Known rows, with every step that occurs:
voselat rinir: [ -8   7   3   1  -3  -5  -2  11   1   4   2   0   3  15   4  -3  -1  -3
   8   4  -9  -3 -14  -5  -4  -2  -7  -7 -12]
fimon motoson: [ -5  -1  -2  -2   1  -1   2  -8   7  10 -19   0  19  10  -9   2   5  -8
   3   8   3 -16   4 -11  11  -2  -9 -21   8]
sofisi motoson: [ -9  -2  -4   2   0  -7   9  -9   0  12  -7  -4  -9   8   3  -1  11 -13
   3   7   4 -15   3  -6  -7  -6   0  20   0]
livo lozum: [-13  -1  -4  -3  -7 -13   0   9  -1  10  -1  25 -38  14  -6  -5  -2  -6
  -1  10  -9 -18  15  -1   7   2  -3   0  14]
sofisi motoson zedev vosu fimon: [ 13   4  -8  -3  -1   1  -5 -16 -17  27  -1  -5 -12 -14  -1 -26  -4  -4
   3  22  10  -2  -6  12  -2  -3  11  21   4]
fimon voselat rinir: [ -2   7   2   2   0  -7  -3  19   1  -3  -4   6  14  21  -1   1  -1  13
   4 -21  -9  -4 -17   1  15   0  -7  -9  -8]
vosu zedev motoson fimon voselat rinir: [ 12  12   2 -23   5  11  -7  16 -19  10   8   8  25   4   3  20   6   6
  -5 -28  -1  22 -28   3   4  14  -5 -17 -16]
fimon vosu zedev motoson: [ 10   7   5 -10   3  -2  -9 -15  12  25  -3  -1 -14  -8  15   2  -3  -5
   1  31   3   5   6 -15   5  19  -4 -17  20]
voselat fimon motoson zedev vosu: [ 16  10  -6  -7   0  21  -4  -5  -3  -3 -13 -29  18 -19 -12   7 -14   2
   0  19   9  -5  -7   8  10 -10   5 -20  18]
sofisi motoson zedev vosu fimon voselat: [ 19   5  -6   2   2  -1 -14  -8 -17  23  -9   2   1  -9  -9 -24  -6  14
  -3  -3  11   2 -11  16  17  -3  10  18   7]
voselat fimon vosu zedev: [ 13   7   3  -7  -3   9 -17  -5  26  11   6 -18  -8  -7  11  13  -3  -5
   6  25 -14 -10  10  -7  11  24   5  -5  21]
vosu zedev motoson: [  1   4  -4 -19   5  -4   1  -5  -2  24   2   3  -6   8  11   4   1  -4
   0  11  -2   6  -2 -16 -12   6  -6 -12  14]
vosu fimon voselat rinir lozum: [  2   2   0   7  -5 -20 -17  18  -3  -1   6  30   1  15   7 -29  -4  18
  -4 -23 -22   4 -18  -8  18  -6   2   8 -22]
sofisi motoson fimon: [ -6  -6  -6  -5  -2  18   4 -10 -16  13   5   0  -3  -1  -5  12  18 -18
   0  -5   7  -9   1   4 -16   3   6  19 -10]
motoson fimon voselat rinir: [ -1   7   1  -2  -2  18 -10  16 -12   0   6  10  23  13  -9  13   6   7
   2 -34  -6   4 -21  11   9   5  -1 -11 -18]
zedev vosu sofisi motoson: [ -7 -17   4  10   3   5  16 -16 -22  -7   4  -6  -7 -20  -7  -2  -8 -11
   5  26   9  -6   2   5  -2  11   5  26 -32]
lozum livo: [-11   2  -4   2  -4 -19  14  -3  -2   3  -2  16 -22  15  -4   5   1  -1
  10   0 -11  -9   7  -2  -5   4  -4  -4   2]
motoson fimon voselat rinir lozum: [ -3   3   3   3  -4  10  -8  19 -18 -12   6  28   7   8  -8   0   0  13
  -5 -34 -11   7 -22  -3   7  -6   5   3 -14]
rinir lozum livo: [-12  -2  -3   8  -6 -26  16  -2  -7  -9  -4  36 -34  11  -3  -7  -4   3
   4   2 -16  -5   7 -17  -8  -8   0  10   8]
voselat fimon motoson rinir: [ -5   7   0  -4  -2   6  -1   6  10  -9  -6 -26  34   0  -2  10   2   8
  -1  -5   2  -2  14  -1   8  -2  -5 -20  13]
vosu sofisi motoson rinir lozum livo: [-13 -13   6   8  -4 -40  39   0 -17 -36  -6  21 -23  -7  -2  -6   5  12
  -1  -3   9   8  15 -11  -7  -1   2  37 -21]
fimon vosu sofisi motoson: [  1 -18  14   8   0  -5   8 -18   9  -9  -2  -7 -14 -18   3  -2   7 -10
   4  30  11 -14   9  -7  12  11   1  22 -25]
rinir lozum: [-14  -5  -4   7  -3  -6  -1  -3  -6   2  -1  27 -23  10  -1 -14  -6  -3
   1   5 -11  -8   5 -19 -11 -13   1   9  15]
vosu zedev motoson rinir voselat: [  3  10  -1  -6   8  -3   4   8   6  14  -4   1   8  12  12   4   1   7
  -5  -7   5  31   3  12 -28  -1  -9 -15  35]
sofisi motoson zedev: [  8   4  -8  -8   3  -3  11  -9  -3  11 -14  -4 -14   2  -3  -5  10  -3
  -1   8  18  -9  -6  -4 -11 -19   2  15  20]
voselat fimon vosu sofisi: [  3 -14  11   4  -2   9  -8  -9  20 -21  17 -21  -6 -19   6   9  -7  -5
   6  22  -9 -13  13  -2   9  10   6   0 -27]
zedev motoson sofisi: [ -6 -12 -13  -7   7   0  11 -10  -3   2  14  -2 -20  -3   0  -6  -4 -20
  -1   3  18   4  -1  -7 -19  -5  -4 -13  -5]
voselat fimon vosu: [  1   1   4   4  -3  12 -17  -5  25  -2   9 -19 -12  -8   6   9  -4  -3
   5  19 -15 -15  14  -3   9   6   7  -4   7]
rinir voselat fimon vosu: [  8   1   3  18  -2  13 -17   5  39  -9   4 -17 -13  -3   8   9  -5  -9
   3   8 -14  -5   7  17  -7 -11   5  -2  11]

Rows:
[ 16  13   7   4  -1  10 -14   9  32   3  -2 -18   3  -2  14  10  -4   5
   0   5  -7  12  17  22  -6  17   6  -7  41]  motoson rinir voselat fimon vosu zedev
[  5  -6 -12 -18   9  -2  10  -9  -2  16   9  -2 -17  -4   4  -2  -4 -22
  -3  10  17   9  -5 -10 -18  14  -3 -14  10]  vosu zedev motoson sofisi
[  1   0  -3  -6  -1   8  -3   0  14  -7  -5 -23  22   1  -3  13   5  -5
   1   1  -7 -15   3  -6  11  -6  -4 -14  -1]  voselat fimon motoson
[-14  -2  -2  10  -4 -16  16   2 -10  -5 -10  10 -15   5   2 -15   2   8
  -6  -1   8   3  14 -14 -13 -10   4  30  20]  sofisi motoson rinir lozum
[ -1   9  -1 -17   6  -6   4  -1  -9  20  -2  -1   7  10  11   3  -3   8
  -3   1   7  21   9  -6 -14  15  -8 -20  30]  vosu zedev motoson rinir
[  2  -2  -6   1   0  -3 -20   0   5  17  10  18   3  19  -2 -17   2  10
   2 -23 -14 -11   1   4  15   6  -4  -8  -3]  vosu fimon voselat
[  6 -10 -12  -6   1   9   5  -5  13 -15   5 -28   9 -13  -9   7   1 -21
  -1   1  12 -14   1  -3   4  -2   1 -14  -8]  voselat fimon motoson sofisi
[ -4   1   3   2  -5  29 -16 -14   3  16   7   7  -8  -6  -4   9   2 -13
   7  10   0  -8  11   4   0  21   6  -9   9]  motoson fimon vosu
[ 12   4  -3 -21   8  20 -10   0 -15  19   6  16  14   2  -2  20   5   4
  -7 -26   2  12  -9   2   0  15  -4 -16   8]  vosu zedev motoson fimon voselat
[  2 -11  17  21   2  -6  12  -5  19 -19  -9  -9  -1 -13   5  -4   5   0
  -1  10  18   8  15  21  -4   3   0  21  -6]  fimon vosu sofisi motoson rinir voselat
[ -5   6   2  11   2   1   4   8  13  -1 -24  -1  30  13  -7   3   2   5
  -2  -9  10   7   8  19  -7 -12 -10 -24  29]  fimon motoson rinir voselat
[  6   7   5  11   2   5 -10  10  31 -16   7 -24  -1  -9  17   7  -7   8
  -4   0   0  21  14  20 -15 -14  -3 -11  16]  zedev motoson rinir voselat fimon vosu
[  2 -16   6   6   5  28   7 -12 -34 -13   9   3  12 -22 -22  12  -1   0
  -1 -10  12  -1  -6  21  11  20  10  24 -36]  zedev vosu sofisi motoson fimon voselat
[ -5   3   4  11  -3 -15  -3  20  -2 -16  -5  23  -1  16   0 -12  -6  19
  -4 -20 -14   1 -20 -12  12 -14   0   5  -5]  fimon voselat rinir lozum
[ 18  14   0  -2   0   2 -21  10 -14  16   2   3  12   2  -3 -25 -16  18
   2  -8  -4   9 -29  19  21   1   5 -11  -6]  motoson zedev vosu fimon voselat rinir
[-13   3   1   7  -6 -14   1  13  -6  -6   0  18 -11  11   6 -14  -8   2
   1   3 -15   2 -13 -17  -8 -13   1   8  -8]  voselat rinir lozum
[-10  -2  -7 -12   3  24  -3  -8 -15  12  18   7   3   1  -2  12   5 -10
   0  -8   1   7  -1   0 -21  -2  -1 -13  -9]  zedev motoson fimon
[ 20   8  -6  -1   3  13  -3   7  22 -12 -17 -20  22  -1  -6  12   6  -1
  -4  -6   4  -1 -11  16 -10 -38  -1 -19  21]  rinir voselat fimon motoson zedev
[  2 -10  15   5  -2   0   5  -7  15 -29   9 -35   3 -24   7   6   3   3
   0  14  11  -3  22   2   9  12   6  23 -22]  voselat fimon vosu sofisi motoson rinir
[ 14   7   4 -14   2   5 -17  -6  21  11  10 -25  -8 -16  19  12  -3  -4
  -2  24  -9   4   7 -11   6  13   1  -9   9]  voselat fimon vosu zedev motoson
[ -1  -9  -9  -3   4   2  11 -12   7   3 -12  -6   5  -3 -14  -4   2 -23
   1   8  19 -15   0  -6   6   4  -5 -22   4]  fimon motoson sofisi
[-11   4   1   8  -8 -35  18  14 -10 -16  -4  27 -24  12   4  -8  -5   7
   5  -2 -19   4 -12 -15  -3  -9  -2  11 -18]  voselat rinir lozum livo
[ -7 -19   4   2   3  -6  19 -13  -5 -11   3  -4  -5  -6  -3   0   9 -11
   2  11   7 -12   3  -7  -6   0   0  25 -34]  vosu sofisi motoson
[-13 -17   6   7  -2 -17  24  -4 -14 -25  -2  11  -9  -9   0 -13   2   7
  -6   4  11   5  12 -14 -10  -4   5  35 -13]  vosu sofisi motoson rinir lozum
[ -2  -1   3  -5   0  24 -14 -15  -1  13  12   2  -9 -13   2   9   0  -9
   0  10   6   5   5  -1  -4  11  -2 -15  -3]  zedev motoson fimon vosu
[ -7   3  -1   5  -9 -37  12   0  -6  -2 -13  29   5   4  -2 -25   1  18
  -3  -8  -5   7  16 -11  14   4  -4  -4   5]  vosu fimon motoson rinir lozum livo
[ -2   3   0  -5   0   5  -5  18 -23 -15  10  24   8   1   1   1  -2  16
 -12 -33  -6  21 -26  -8  -1 -17  -1   2 -26]  zedev motoson fimon voselat rinir lozum
[  3  -3  -5  -1   2  18  -1  -1 -14   4   1   7   7   3 -12  13  17  -1
  -4 -29   9  -8  -5  10   5   2   4  18  -5]  sofisi motoson fimon voselat
[ -7   6   0   5  -3   3 -10  -8 -12  23  -7  -5  28  -4  -7 -22 -14   8
   1  13   6   6  14  13  16  21  -3 -21   8]  zedev vosu fimon motoson rinir
[-13   4  -2  -7   5  -5   7   1  -5   7   5  -1   1   7   5  -1  -3   9
  -2  -3   9  15  10  -2 -15  -5 -12 -16  15]  zedev motoson rinir
[  2   0  -6   8   1  11  -8  13  20 -10  12 -11  -2   9   5  10  -2  -9
   2 -10 -19  -2  -1  19 -23 -20   2  -3   5]  rinir voselat fimon
[  7  -1  -4   8   2  10  -6   9  25 -14  -9 -18  26   2  -3  16   4 -10
  -3  -7 -10  -7  -2  14  -5 -23  -6 -12   2]  rinir voselat fimon motoson
[-12   5   1   7  -6 -31  24   2  -8 -16 -25  22   1   7  -9  -5  -2  17
  -1  -5   3   5  17 -15  10  -2  -6  -6  21]  fimon motoson rinir lozum livo
[  4   4   1   0  -1 -13 -19  15   3  10   8  10  17  20   5 -18   3  13
   2 -24 -18   1 -18   4  21   4  -5  -7 -26]  vosu fimon voselat rinir
[  4   4   0   0   1  10   2  15 -15  -4   0  -1  19   4  -5  12  15   2
  -2 -32   5   1 -22   9  11   0   1  17 -28]  sofisi motoson fimon voselat rinir
[  6 -17  11   4  -1   2   0 -13  18 -27  13 -31 -10 -26   7   9   6 -10
   1  22   0 -15  10  -4  11   4   9  29 -38]  voselat fimon vosu sofisi motoson
[  5   6  -7  -1   3   6   8 -12 -19  15 -13 -11 -14 -11  -9  -7  -8  -3
   2  23  19  -1  -6   8  -6  -8   8  17  20]  sofisi motoson zedev vosu
